Each row was made from one small tree. Brackets hold a mark, then the marks that hang from it, in alphabetical order. Every link used is in the known rows. Write each row's tree.
Known rows
(A N): [  8   3 -16   2   8  -6   0  11   0  -7  -1   3  -1  10  -2  13   3   3
   3  -1  -4  -2]
(S (L B Q (Y A))): [ 22  -2  -3  -2   8  39   3  -9 -15   6  -9  18 -12   9  20 -13 -16  13
  -1  15   0  -2]
(Y (A N V)): [  9   5  -6   6  11 -21   1  19  10  -7  -6  -9 -10   9 -16   1   0   2
   8 -17 -11   0]
(L (Y (A N V))): [  8   5   0   7  13 -24   6  15  10  -7 -11  -4  -9  11  -1   2  -3  -2
   3 -16 -17   1]
(A N V (Y D (L B))): [ 13  -3 -11   5  12  21  -1  15   0 -14 -15   1  -2  17   3 -17  25  12
  10 -13 -20  -7]
(A N V (Y D L)): [  8   2 -16   7  11   6   2  13   5 -18 -14  -6   1  17   1  -9  30  11
   8 -27 -19  -5]
(X B): [  7   5 -11   5  -3  13 -11  -2   0   2   1   6  -4   4  -6   1 -10   4
   3  21   0  -4]
(H (V (A (Y (D N) L)))): [  4   1  -7  13  17 -18   1  24   8 -12  -6  -6  -2  14  -9 -14  33  -1
  11 -45 -18  -1]
(V (A N (Y L)) H): [  4   4  -4   6  11 -42  -8  11  15 -13  -3  -8  -7  16  -7   5  30  11
   3 -33  -7  -4]
(S (L B (Q K))): [ 22   0 -17  -9   3  34  -1 -16 -21   8  -4  24 -11  -1   7 -12 -12  22
  -1  32  12  -3]
(L B Q): [ 20   0 -13  -1   3  19  -9  -9 -16   6  -6  18 -10   2   2  -1 -26  13
   3  26   2  -3]
(A N (Y D (L B Q))): [ 15  -8 -21   2  14  38   0   4 -19 -12 -11  10  -5  15  15  -4  14  19
   6  -5 -10  -6]
(V (A N (Y D)) H): [ -3  -2  -2   8  16 -71  -1  26  12 -11  -5  -5   0  15  -5   0  31   2
   0 -44 -14  -3]
(L B Q (Y A)): [ 19  -2   0   2  11  14  -2  -6 -13   6 -11  15 -18   4  12  -2 -32   9
   1  13  -5   0]
(V (A (Y D)) H): [ -1   1   4  10  11 -63  -7  19  14  -5  -8  -3   2  10  -6  -5  19   2
   0 -38 -10  -2]
(S (L B Q (Y A (D N)))): [ 20  -9  -7  -1  23  47  14   7 -21  -1  -9  23 -10   9  24 -13  -4   6
  -1  -2 -11   1]
(Y (L B Q)): [ 23   1 -12  -1   4  57 -10 -18 -18   2  -5  13 -14   4   1   2 -16  24
   8  25   2  -3]
(L B (Q K) (Y A)): [ 17  -3  -2  -4  14   2   1  -9 -18   8 -10  21 -24  -4   8  -2 -31  14
   0  19   0   2]
(S (L B)): [ 20   0  -7  -1  -1  46  -5  -3  -6   5  -4  17  -2   9   7 -14  -1   9
   3  24   4  -5]
(V (A N (Y D L))): [  3  -5  -6  10  14  -4   0  21  -1 -15  -5  -8  -4  17  -2  -1  34  10
   6 -31 -11  -2]
(L B (Q K) (Y (A N V))): [ 17  -1  -5  -4  19 -18   5   0 -11   2 -13  15 -24   0   2  -5 -21  14
   1  10  -9   1]

Which tree is each row?
[ 13   1  -7   4  19   3  -3  10   9 -13 -15   9  -1  11   0 -18  23   7
   7 -26 -25  -5] : (A (V H) (Y (D N) (L B)))
[  2  -6  -7  10  16 -28   0  28   2 -11  -5  -1   0  10  -3  -6  22  -5
   3 -34 -13   0] : (V (A (Y (D N))))
[  3   7  -3  11   9 -50  -1  24  12  -4  -1  -9  -5  13 -19  -2  17  -1
   9 -26  -9  -2] : (H (V (A N)))
[ 17  -5   1   6  27  54   5  21  -7  -9  -8   3 -14   7 -11 -12   9   7
  15 -17 -23   3] : (Y (A V) (D N) (L B))
[  9   3   0   7  29  10   8  18   8 -13  -8  -5  -9   5 -14  -1  17   7
  10 -41 -22   5] : (Y (A (V H)) (D N) L)
[  1   2  -1  15   6 -50  -3  24  11  -4  -9  -7   1  12 -11 -17  20  -3
   8 -38 -13  -3] : (H (V (A (Y D))))
[  3  -5 -19   6  10 -12   4  20  -2 -14  -9   2   6  15   9   0  19   1
   1 -21 -12  -4] : (A N (Y D))
[ 18  -8  -5  -1  19  40  14   6 -22  -1  -9  17  -9  13  24 -11   0  13
  -1   1  -8  -1] : (S (L B Q (Y (A N) D)))
[ 15  -9 -24  -3  21  40   2  -1 -23  -9 -10  21 -11   3  11  -8   8  18
   5  -2  -8  -2] : (A (Y (D N) (L B (Q K))))
[ 12  11   5   6  10   1  -6   0  16  -4  -8 -10 -13   5 -20   0   1  15
  11 -21  -9   1] : (Y (A (V H)) L)
[ 10   9  -1   5  16  -7  -1   7  15 -10  -6 -11 -14  10 -18   5  12  14
  11 -26 -12   0] : (Y (A N (V H)) L)
[ 22  -4  -7  -3  12  33   8  -2 -15   1  -8  17 -13  13  22  -7  -9  12
  -1  11  -2  -2] : (S (L B Q (Y (A N))))
[  7   4 -10   4  12 -45  -7   2   7 -11  -4  -5  -9  15  -4   5  21  16
   2 -31  -5  -4] : (V (A N (Y (L Q))) H)
[  5   3   0   7  28 -30   9  27  11 -10  -8  -1  -3   3 -15  -4   8  -4
   6 -42 -23   5] : (Y (A (V H)) (D N))
[  9   4  -3   4  31 -37  13  10   1  -7 -14   7  -8   3   5  -2  -8   1
  -1 -35 -25   5] : (L Q (Y (A (V H)) (D N)))
[ 11  -1 -17   2  24   3  13   2 -15  -7  -9  18  -2   4  18   8  -9   1
  -4 -10 -17   3] : (L Q (Y (D N)))
[  7  12  -9   2  10 -54  -2  10  19  -8  -7  -2  -1   8 -13   4   8   5
   2 -16 -13  -3] : (A N (V H))
[ 21  -1 -11  -9   6  29   4 -20 -19   8  -9  28 -12   1  21 -10 -14  19
  -6  31   6  -2] : (S (L B (Q K) Y))
[  6   2   8  10  15 -12   8  16   5  -3 -15  -2  -5   6   1  -7  -4  -1
   3 -21 -21   4] : (L (Y (A V) D))
